What can hang from each mark
D: E T
B: U
A: U
E: D
V: A
T: D Z
Z: B T
U: E G N
L: Z

Every row comes from one small tree of marks. The marks that hang from a mark follow it in brackets, in alphabetical order. Every link used is in the known rows. Which tree was each row made from?
Known rows
Z{T}: | -0.26 | -0.35 |  2.59 | -0.37 |  1.88 |  0.09 |  0.35 | -0.12 | -3.41 |  2.27 |  0.42 | -2.53 |  1.27 |  1.49 | -0.98 | -2.02 | -1.04 |  2.11 |
T{D Z{B}}: | -2.12 |  1.31 |  1.34 | -1.52 |  3.69 | -0.63 | -0.10 | -0.03 | -0.09 | -0.11 |  3.29 | -1.51 | -2.13 |  0.33 |  2.26 | -0.95 |  2.67 |  0.44 |
V{A}: |  2.48 | -2.11 |  2.55 | -2.20 |  1.61 | -1.12 | -0.43 | -0.96 | -3.94 |  1.55 |  1.71 | -3.78 |  3.04 |  4.67 |  0.24 | -0.47 | -0.55 | -0.91 |
D{E T{Z{B{U{G}}}}}: |  1.42 |  1.18 | -0.96 |  0.26 |  2.00 | -2.60 | -0.25 | -0.07 | -0.65 | -0.98 |  0.24 |  1.96 | -1.61 |  1.86 |  0.52 |  1.40 | -0.78 |  1.56 |
L{Z{B{U{N}} T}}: |  2.53 | -0.25 | -0.63 |  2.49 | -0.22 | -2.00 | -0.61 |  2.14 |  1.29 |  0.52 | -1.00 | -1.23 |  1.09 |  0.11 | -1.07 | -4.09 |  0.58 |  1.23 |
A{U{E G}}: | -1.18 | -3.10 |  1.78 | -1.04 | -0.05 |  3.46 |  0.29 |  0.12 | -3.66 |  3.55 | -3.30 |  1.62 |  3.59 | -0.90 | -0.45 |  0.87 | -1.48 |  1.54 |
U{E{D{T}} G N}: | -2.12 | -0.18 |  0.37 | -0.27 | -4.34 |  2.91 |  1.84 | -2.25 |  1.83 | -1.56 | -0.68 |  0.81 | -1.41 | -0.97 | -1.20 |  2.81 | -1.74 | -2.06 |
B{U}: |  3.00 | -2.86 |  1.57 | -1.02 |  1.52 |  0.79 | -2.44 |  1.23 | -3.20 |  1.73 |  1.27 | -2.97 |  3.50 |  1.60 |  0.50 | -0.87 |  0.88 |  2.08 |
U{G}: | -1.10 | -2.40 |  3.20 | -3.13 |  1.55 |  1.02 |  0.83 | -0.49 | -2.92 |  0.24 | -0.21 | -0.92 |  1.01 |  1.02 |  1.14 |  0.59 | -0.03 |  1.13 |
A{U{E{D{T{Z}}} G N}}: | -2.62 |  0.75 |  0.49 |  0.89 | -6.48 |  2.97 |  0.25 |  0.17 |  3.27 | -0.41 | -2.89 |  1.77 | -0.36 |  0.92 |  0.80 |  3.15 | -0.39 |  0.53 |
Z{B{U} T{D}}: |  0.91 |  1.40 | -0.19 |  1.92 |  1.50 | -0.95 | -0.54 |  1.99 | -2.63 | -0.60 | -0.14 | -0.95 |  0.53 | -2.18 | -3.49 | -3.45 |  1.25 | -0.71 |
V{A{U{E{D{T}} G N}}}: |  0.77 | -0.06 |  0.31 |  1.60 | -7.60 |  1.61 |  1.04 | -0.27 |  0.40 | -1.20 | -3.86 |  1.16 |  1.98 |  1.96 | -3.09 |  2.61 | -1.83 | -3.85 |
A{U{E{D{T}} G N}}: | -1.02 |  0.03 |  0.51 |  1.75 | -6.33 |  3.76 |  0.96 | -0.13 |  1.33 | -0.32 | -3.24 |  1.91 |  0.45 | -0.71 | -2.05 |  2.58 | -1.14 | -1.01 |
Z{B T{D{E}}}: | -0.86 |  2.46 |  0.46 |  3.50 |  4.81 | -0.51 |  1.56 | -1.23 | -3.40 |  0.93 |  0.76 |  0.45 | -1.80 | -1.25 | -3.61 | -1.23 |  0.10 |  0.31 |
B{U{E}}: |  1.75 | -3.63 |  0.03 | -0.91 |  1.92 |  2.48 | -1.89 | -0.36 | -3.51 |  3.61 |  0.74 | -1.58 |  4.43 | -0.51 | -0.21 | -0.46 | -1.07 |  1.39 |
L{Z{B}}: |  1.89 |  0.12 |  1.82 | -1.55 |  5.11 | -2.11 |  0.12 | -1.24 | -0.41 |  2.01 |  1.77 | -1.27 | -0.37 |  0.70 |  1.83 | -2.65 |  1.01 |  1.33 |
D{E T{Z{B{U{G N}}}}}: |  0.74 |  0.05 | -2.02 |  1.73 | -1.04 | -1.33 |  0.24 |  1.11 |  1.69 | -1.92 |  0.59 |  1.70 | -2.14 |  2.14 |  0.62 |  1.67 | -0.66 |  0.84 |
E{D{T{Z{B{U{G}}}}}}: |  1.16 |  2.65 |  0.47 | -1.41 | -1.27 | -2.94 | -0.51 |  0.43 |  2.50 | -3.44 | -0.55 |  0.41 | -1.89 |  0.50 |  1.12 |  0.72 |  1.75 | -0.92 |
D{E T{Z{B{U}}}}: |  3.27 |  1.61 | -1.41 |  1.35 |  3.20 | -2.45 | -1.45 | -0.23 | -0.86 |  0.96 |  2.95 |  0.00 | -1.36 |  2.86 |  0.68 |  0.27 | -0.46 |  2.24 |

Which tree is each row?
|  1.58 | -1.02 | -1.66 |  1.04 |  2.82 | -0.50 |  0.35 |  0.14 | -2.89 |  3.34 | -0.48 | -0.29 |  2.68 | -2.91 | -2.65 | -3.24 | -2.05 | -0.25 |
Z{B{U{E}} T}
| -0.88 | -2.47 | -1.12 | -2.53 |  2.40 | -0.32 | -0.08 |  0.21 | -0.38 |  1.38 | -0.84 |  1.15 |  1.67 | -1.66 |  2.19 | -0.13 | -0.43 |  0.31 |
T{Z{B{U{E G}}}}
| -0.45 | -2.57 | -0.68 | -1.26 | -0.94 | -0.84 | -0.08 |  2.84 |  2.17 | -1.45 |  0.05 | -0.53 |  0.22 |  0.88 |  3.07 | -0.25 |  1.89 |  0.38 |
T{Z{B{U{G N}}}}
|  1.99 |  0.53 | -0.80 |  1.86 |  1.63 | -0.47 |  0.17 | -0.72 | -0.68 |  1.79 | -1.44 | -0.45 |  2.15 | -3.80 | -3.00 | -2.14 |  0.03 | -1.58 |
Z{B{U{E{D}}} T}
|  0.80 |  3.94 |  1.30 | -1.36 |  1.48 | -2.57 |  0.39 | -1.64 |  2.65 | -0.99 |  3.22 | -1.52 | -3.66 |  1.72 |  2.14 | -0.08 |  1.51 | -0.47 |
E{D{T{Z{B}}}}
| -1.00 | -0.54 | -2.74 |  3.47 | -1.07 |  1.89 |  0.40 |  1.46 | -0.61 |  0.39 | -0.36 |  0.17 |  0.88 | -4.20 | -4.06 | -2.57 | -0.59 | -2.01 |
Z{B{U{E N}} T{D}}
|  3.12 |  3.00 |  0.07 | -0.36 |  0.04 | -2.73 | -1.63 |  0.21 |  2.36 | -1.61 |  2.14 | -1.50 | -1.55 |  1.45 |  1.35 | -0.34 |  2.11 | -0.26 |
E{D{T{Z{B{U}}}}}
| -0.85 | -2.58 | -2.46 |  1.27 | -1.38 |  0.73 |  1.87 |  1.49 | -0.45 |  0.37 | -2.87 |  1.43 |  1.74 | -3.57 | -2.59 | -1.81 | -2.13 | -1.62 |
Z{B{U{E G N}} T}
| -3.72 |  0.47 |  0.42 | -1.06 | -4.42 |  2.11 |  1.13 | -2.03 |  3.80 | -1.62 | -0.37 |  0.73 | -2.03 |  0.77 |  1.51 |  3.30 | -1.08 | -0.57 |
U{E{D{T{Z}}} G N}
| -1.56 |  0.06 |  0.52 | -1.66 |  1.07 | -0.90 | -0.93 |  2.02 | -0.31 | -2.48 | -0.64 |  0.47 | -0.36 | -0.90 |  1.44 | -0.32 |  2.82 | -0.18 |
T{D Z{B{U{G}}}}
| -1.74 | -0.97 | -1.35 |  2.45 |  0.00 |  0.53 | -0.33 |  1.79 |  1.13 | -2.32 | -0.39 |  1.54 | -1.15 | -0.17 |  0.59 |  2.00 |  2.56 |  0.42 |
T{D{E} Z{B{U{G N}}}}
|  3.88 |  2.64 | -0.88 |  0.88 |  0.81 | -1.52 | -1.43 | -2.27 |  1.76 |  0.38 | -0.27 |  0.69 |  0.02 | -1.96 | -1.48 | -1.29 | -0.35 | -0.98 |
L{Z{B{U{E{D{T}}}}}}
| -3.53 | -1.83 | -2.35 | -0.07 | -1.61 |  2.00 |  0.03 |  1.50 |  1.85 | -1.53 | -0.71 |  1.50 | -0.12 | -2.94 |  0.80 |  0.60 |  1.06 | -1.52 |
T{D Z{B{U{E G N}}}}
| -2.33 |  0.49 |  2.05 |  0.86 |  3.66 |  1.55 | -1.37 | -1.48 | -2.07 |  1.41 |  2.35 | -1.03 | -0.72 |  2.78 |  1.67 |  2.30 |  1.71 |  3.50 |
T{D{E} Z}
| -1.01 | -0.87 | -2.96 | -0.66 | -2.72 | -0.02 |  0.57 |  0.83 |  2.25 | -1.11 |  0.19 |  1.65 | -1.18 | -0.72 |  0.83 |  0.36 | -2.01 | -0.97 |
D{T{Z{B{U{E G N}}}}}
| -0.30 |  0.15 | -1.77 | -2.21 |  0.39 | -1.22 |  0.10 | -0.23 |  0.00 | -0.15 | -0.14 |  1.92 | -0.60 | -0.90 |  0.74 | -0.03 | -2.40 | -0.36 |
D{T{Z{B{U{E G}}}}}
| -2.97 |  1.62 | -1.07 | -0.82 | -2.59 |  0.18 |  2.53 | -1.87 |  4.71 | -1.92 |  0.35 |  1.54 | -3.66 | -1.12 |  1.39 |  1.95 | -0.64 | -2.55 |
U{E{D{T{Z{B}}}} G N}
| -0.02 |  2.94 |  2.75 | -1.53 | -0.52 | -0.64 | -1.06 | -1.79 |  1.64 | -0.60 |  2.38 | -2.40 | -2.11 |  3.58 |  2.24 |  1.43 |  1.15 |  1.41 |
E{D{T{Z}}}
